Each row comes from the steps of one walk. Every step used is in the known rows, and no mark comes twice. Write the walk behind each row, first mark first.
Known rows
niru -> gegi -> buba: [ 0.01  0.08 -0.06  0.18  0.09  0.57  0.04 -0.30 -0.03  0.51  0.41 -0.17
  0.15 -0.35 -0.07 -0.08  0.12  0.18 -0.44  0.18  0.35 -0.22 -0.01]
veradip -> fazelun: [ 0.23  0.08  0.01 -0.06 -0.10  0.14  0.00 -0.38 -0.17 -0.27  0.03  0.23
  0.03  0.24 -0.06 -0.11  0.01 -0.08 -0.12 -0.06  0.11 -0.16 -0.16]
gegi -> niru -> fazelun -> veradip -> tebu -> buba: [-0.10 -0.29 -0.09 -0.15  0.44 -0.32  0.24 -0.05 -0.03 -0.17 -0.09  0.13
 -0.08  0.17  0.31  0.35 -0.18  0.13  0.21  0.02  0.03  0.16  0.10]
tebu -> buba -> gegi -> niru -> nesal: [ 0.21  0.23  0.17 -0.30 -0.04  0.11  0.38  0.88  0.10  0.21  0.09 -0.28
 -0.12  0.11  0.30  0.34 -0.27  0.10 -0.13  0.11 -0.13  0.02 -0.28]
veradip -> tebu -> buba -> gegi -> niru -> fazelun: [-0.15 -0.15  0.19  0.07  0.51 -0.24  0.28  0.46  0.03  0.11 -0.06 -0.17
 -0.06  0.11  0.33  0.27 -0.42  0.24 -0.12  0.02 -0.33  0.07 -0.07]
tebu -> buba -> gegi -> niru -> fazelun -> veradip: [-0.19 -0.10  0.06 -0.34  0.19 -0.12  0.39  0.56 -0.02  0.28 -0.10 -0.09
 -0.07  0.10  0.16  0.36 -0.40  0.03  0.20  0.04 -0.26  0.20 -0.03]
niru -> fazelun -> veradip -> tebu -> buba: [-0.14 -0.31 -0.30 -0.04  0.38 -0.21  0.15 -0.17 -0.05 -0.29 -0.01  0.15
  0.04 -0.08  0.08  0.19 -0.16  0.09  0.08 -0.06 -0.08  0.24  0.12]
pemez -> nesal: [ 0.14  0.23 -0.24  0.00 -0.30  0.32  0.01 -0.26 -0.08  0.09  0.15 -0.08
  0.03  0.07  0.06 -0.02  0.29 -0.05  0.08 -0.05  0.08 -0.18 -0.21]
nesal -> niru -> gegi: [-0.06  0.22  0.13  0.40 -0.10  0.34 -0.18 -0.31  0.02  0.25  0.11  0.15
  0.09 -0.25 -0.10 -0.19  0.03 -0.04 -0.24 -0.05  0.29 -0.36 -0.18]
tebu -> buba -> gegi: [ 0.07 -0.01 -0.07 -0.17  0.11  0.17  0.40  0.58 -0.10  0.28  0.19 -0.22
  0.01 -0.19  0.20  0.17 -0.27 -0.03 -0.28  0.03 -0.42  0.01 -0.31]
fazelun -> tebu -> buba -> gegi: [ 0.02 -0.26 -0.18 -0.29  0.21 -0.08  0.25  0.45 -0.15  0.14  0.12 -0.08
 -0.12 -0.42  0.19  0.15 -0.11 -0.06 -0.28  0.16 -0.41  0.09  0.01]
nesal -> niru: [-0.01  0.10  0.25  0.22 -0.19  0.32 -0.26 -0.28  0.00  0.03  0.01  0.14
  0.09  0.10 -0.02 -0.15 -0.03 -0.08 -0.10 -0.07  0.03 -0.27 -0.28]
fazelun -> veradip: [ 0.12 -0.01 -0.26 -0.25 -0.17  0.24  0.02 -0.23 -0.18  0.09  0.07  0.12
  0.09  0.05 -0.02  0.14  0.10 -0.15  0.13  0.07  0.12  0.03  0.02]
veradip -> pemez -> nesal -> niru -> fazelun -> tebu -> buba: [-0.05  0.04  0.29  0.20 -0.16 -0.30 -0.16 -0.24  0.16 -0.43 -0.05  0.09
  0.02 -0.09 -0.21 -0.40  0.07 -0.16  0.02 -0.18  0.06  0.06  0.03]
gegi -> niru -> fazelun -> tebu -> buba: [-0.23 -0.27  0.19 -0.30  0.28 -0.19  0.25 -0.12 -0.05  0.00  0.01  0.18
 -0.17 -0.01  0.31  0.30 -0.25  0.08  0.11  0.12  0.05  0.01  0.00]
fazelun -> veradip -> tebu: [ 0.17 -0.18 -0.38 -0.03  0.09  0.00 -0.13 -0.30 -0.15 -0.14  0.01  0.12
  0.08  0.03  0.05  0.13  0.20 -0.03  0.02  0.07  0.10  0.06  0.20]
veradip -> tebu -> buba: [ 0.15 -0.20 -0.21  0.02  0.37 -0.03  0.23  0.00 -0.11 -0.17  0.17  0.00
  0.01 -0.11  0.37  0.16 -0.04  0.07 -0.28  0.01 -0.13 -0.05 -0.19]
nesal -> niru -> gegi -> buba: [-0.11  0.07  0.17  0.49  0.06  0.51 -0.25 -0.30  0.12  0.37  0.25 -0.06
  0.13 -0.32 -0.14 -0.31  0.10  0.16 -0.44  0.06  0.27 -0.32 -0.06]
buba -> gegi -> niru -> fazelun -> veradip: [-0.19  0.02  0.16 -0.21 -0.05  0.03  0.05  0.23 -0.02  0.37 -0.17 -0.04
  0.02  0.27 -0.06  0.24 -0.27  0.02  0.29  0.08 -0.07  0.12  0.12]
pemez -> nesal -> niru: [ 0.02  0.25 -0.02  0.29 -0.35  0.27 -0.28 -0.29  0.07 -0.05 -0.02  0.03
  0.03  0.11 -0.04 -0.25  0.28 -0.08  0.08 -0.17  0.03 -0.28 -0.25]
fazelun -> tebu -> buba -> gegi -> niru -> nesal -> pemez: [ 0.13 -0.04  0.03 -0.36 -0.21 -0.06  0.42  0.81  0.14  0.06  0.09 -0.23
 -0.51 -0.03 -0.02  0.16  0.11  0.22  0.11  0.13  0.13  0.09 -0.14]
fazelun -> veradip -> pemez -> nesal -> niru: [ 0.33  0.33  0.04  0.12 -0.56  0.04 -0.31 -0.23  0.05 -0.18 -0.09  0.00
  0.19  0.20 -0.33 -0.38  0.39 -0.34  0.17 -0.16  0.25 -0.01  0.00]

Write each row's walk
[-0.03  0.37 -0.11  0.47 -0.25  0.29 -0.21 -0.33  0.09  0.18  0.08  0.02
  0.02 -0.24 -0.12 -0.31  0.34 -0.03 -0.06 -0.16  0.28 -0.37 -0.18] : pemez -> nesal -> niru -> gegi
[ 0.17  0.33  0.21 -0.15 -0.40 -0.08  0.01 -0.25  0.02  0.02 -0.10 -0.07
  0.15  0.50 -0.21 -0.03  0.14 -0.16  0.44 -0.05  0.48  0.11  0.12] : gegi -> niru -> fazelun -> veradip -> pemez -> nesal
[ 0.04 -0.28 -0.20 -0.31  0.18 -0.02  0.23 -0.07 -0.17 -0.07  0.19  0.15
 -0.12 -0.32  0.26  0.17  0.00 -0.07 -0.17  0.15 -0.07  0.00 -0.07] : fazelun -> tebu -> buba
[ 0.20 -0.26  0.04 -0.40  0.33 -0.44  0.31  0.49 -0.17 -0.19 -0.11  0.07
 -0.31  0.03  0.29  0.12 -0.11 -0.03 -0.17  0.12 -0.31  0.01  0.00] : veradip -> fazelun -> tebu -> buba -> gegi -> niru
[-0.27  0.14 -0.10  0.23 -0.34  0.08 -0.37 -0.46  0.13 -0.17 -0.20  0.20
  0.05  0.15 -0.30 -0.23  0.16 -0.07  0.45 -0.24  0.07 -0.01  0.04] : pemez -> nesal -> niru -> fazelun -> veradip
[ 0.16 -0.03  0.05 -0.43  0.06 -0.14  0.23  0.76  0.07  0.05  0.04 -0.15
 -0.24 -0.12  0.28  0.32 -0.11  0.08 -0.11  0.24 -0.13  0.11  0.00] : fazelun -> tebu -> buba -> gegi -> niru -> nesal
[-0.20 -0.03 -0.10 -0.12 -0.14  0.18 -0.06 -0.42 -0.08  0.04 -0.01  0.20
  0.14  0.11 -0.21  0.10 -0.15 -0.05  0.27 -0.01  0.15  0.12  0.10] : niru -> fazelun -> veradip
[ 0.29 -0.03 -0.21 -0.27  0.19 -0.27  0.23  0.84  0.09 -0.11 -0.08 -0.21
 -0.15  0.08  0.28  0.37 -0.02  0.14 -0.01  0.13 -0.13  0.25  0.11] : fazelun -> veradip -> tebu -> buba -> gegi -> niru -> nesal
[-0.07  0.23 -0.08  0.53 -0.09  0.46 -0.28 -0.31  0.17  0.30  0.22 -0.19
  0.06 -0.32 -0.15 -0.42  0.41  0.17 -0.27 -0.04  0.26 -0.33 -0.05] : pemez -> nesal -> niru -> gegi -> buba
[ 0.31  0.43  0.31  0.30 -0.54  0.16 -0.29 -0.25  0.07 -0.12  0.01 -0.10
  0.20  0.24 -0.24 -0.45  0.27 -0.24 -0.05 -0.18  0.23 -0.20 -0.22] : veradip -> pemez -> nesal -> niru
[-0.04  0.17  0.38  0.31 -0.37 -0.15 -0.50 -0.56  0.15 -0.35 -0.13  0.10
  0.15  0.08 -0.43 -0.50  0.21 -0.15  0.09 -0.13  0.24 -0.02  0.17] : veradip -> pemez -> nesal -> niru -> fazelun -> tebu
[ 0.16 -0.27 -0.45 -0.15  0.37 -0.20  0.24  0.54 -0.12 -0.03  0.01 -0.14
 -0.03 -0.23  0.18  0.22 -0.04 -0.01 -0.18  0.05 -0.43  0.24  0.10] : fazelun -> veradip -> tebu -> buba -> gegi
[-0.13 -0.12  0.02  0.00  0.23 -0.23 -0.06  0.16 -0.01  0.11 -0.23 -0.07
  0.02  0.26  0.01  0.22 -0.16  0.16  0.18  0.07 -0.11  0.17  0.30] : buba -> gegi -> niru -> fazelun -> veradip -> tebu
[ 0.00  0.43  0.48  0.46 -0.48  0.11 -0.36 -0.44  0.19 -0.18 -0.07 -0.02
  0.26  0.30 -0.40 -0.49  0.05 -0.13  0.09 -0.25  0.24 -0.10 -0.14] : veradip -> pemez -> nesal -> niru -> fazelun
[-0.22 -0.03 -0.22  0.44 -0.05 -0.17 -0.50 -0.52  0.14 -0.42 -0.26  0.19
  0.04  0.15 -0.22 -0.25  0.27  0.08  0.33 -0.24  0.02  0.03  0.23] : pemez -> nesal -> niru -> fazelun -> veradip -> tebu
[-0.29 -0.27  0.00 -0.16  0.25 -0.14  0.17  0.28 -0.05  0.06  0.04 -0.01
 -0.07 -0.35  0.00  0.11 -0.35  0.06 -0.14  0.07 -0.40  0.18  0.08] : niru -> fazelun -> tebu -> buba -> gegi
[ 0.04 -0.23  0.04 -0.41  0.29 -0.19  0.34  0.59 -0.12  0.24  0.03 -0.11
 -0.23 -0.16  0.42  0.32 -0.13 -0.01 -0.16  0.23 -0.32  0.00 -0.03] : fazelun -> tebu -> buba -> gegi -> niru
[-0.13 -0.18 -0.20  0.10  0.14 -0.06 -0.18 -0.48 -0.06 -0.20 -0.08  0.19
  0.13  0.10 -0.13  0.08 -0.03  0.08  0.16 -0.02  0.11  0.15  0.27] : niru -> fazelun -> veradip -> tebu
[ 0.13  0.31 -0.01 -0.04 -0.47  0.02 -0.10 -0.40 -0.01 -0.11 -0.01 -0.03
  0.24  0.24 -0.43 -0.20  0.15 -0.20  0.32 -0.12  0.35  0.19  0.16] : niru -> fazelun -> veradip -> pemez -> nesal
[-0.26 -0.12  0.31 -0.16  0.10 -0.08 -0.06  0.08 -0.03  0.26 -0.12 -0.01
 -0.08  0.06  0.02  0.17 -0.23  0.09  0.06  0.18 -0.10  0.01  0.20] : buba -> gegi -> niru -> fazelun -> tebu
[ 0.18 -0.31 -0.19 -0.31  0.22 -0.27  0.18 -0.17 -0.19 -0.51  0.05  0.33
 -0.20 -0.13  0.14 -0.02  0.04 -0.10 -0.19  0.03 -0.08  0.00 -0.01] : veradip -> fazelun -> tebu -> buba
[-0.34 -0.02  0.05  0.29 -0.21 -0.04 -0.49 -0.59  0.14 -0.26 -0.15  0.25
 -0.07 -0.05 -0.22 -0.30  0.21  0.02  0.23 -0.13  0.03 -0.12  0.13] : pemez -> nesal -> niru -> fazelun -> tebu
[ 0.19 -0.25 -0.24 -0.27  0.43 -0.31  0.34  0.67 -0.10  0.09 -0.08 -0.16
 -0.13  0.02  0.41  0.38 -0.07  0.04 -0.03  0.13 -0.32  0.16  0.07] : fazelun -> veradip -> tebu -> buba -> gegi -> niru
[ 0.24  0.31 -0.03  0.37 -0.30  0.22 -0.30 -0.27  0.15  0.15  0.15 -0.23
  0.22 -0.21 -0.46 -0.55  0.53 -0.10 -0.17 -0.04  0.50 -0.06  0.21] : fazelun -> veradip -> pemez -> nesal -> niru -> gegi -> buba
[-0.20  0.13  0.41 -0.02  0.00  0.16  0.09  0.20  0.01  0.44 -0.07 -0.14
  0.05  0.29  0.03  0.18 -0.40  0.12  0.05  0.07 -0.11 -0.05 -0.11] : buba -> gegi -> niru -> fazelun
[-0.26 -0.28 -0.05  0.27  0.36 -0.30 -0.13  0.34  0.13 -0.23 -0.23  0.05
  0.01 -0.13 -0.06 -0.06 -0.27  0.09 -0.03 -0.16 -0.49  0.22  0.11] : nesal -> niru -> fazelun -> veradip -> tebu -> buba -> gegi
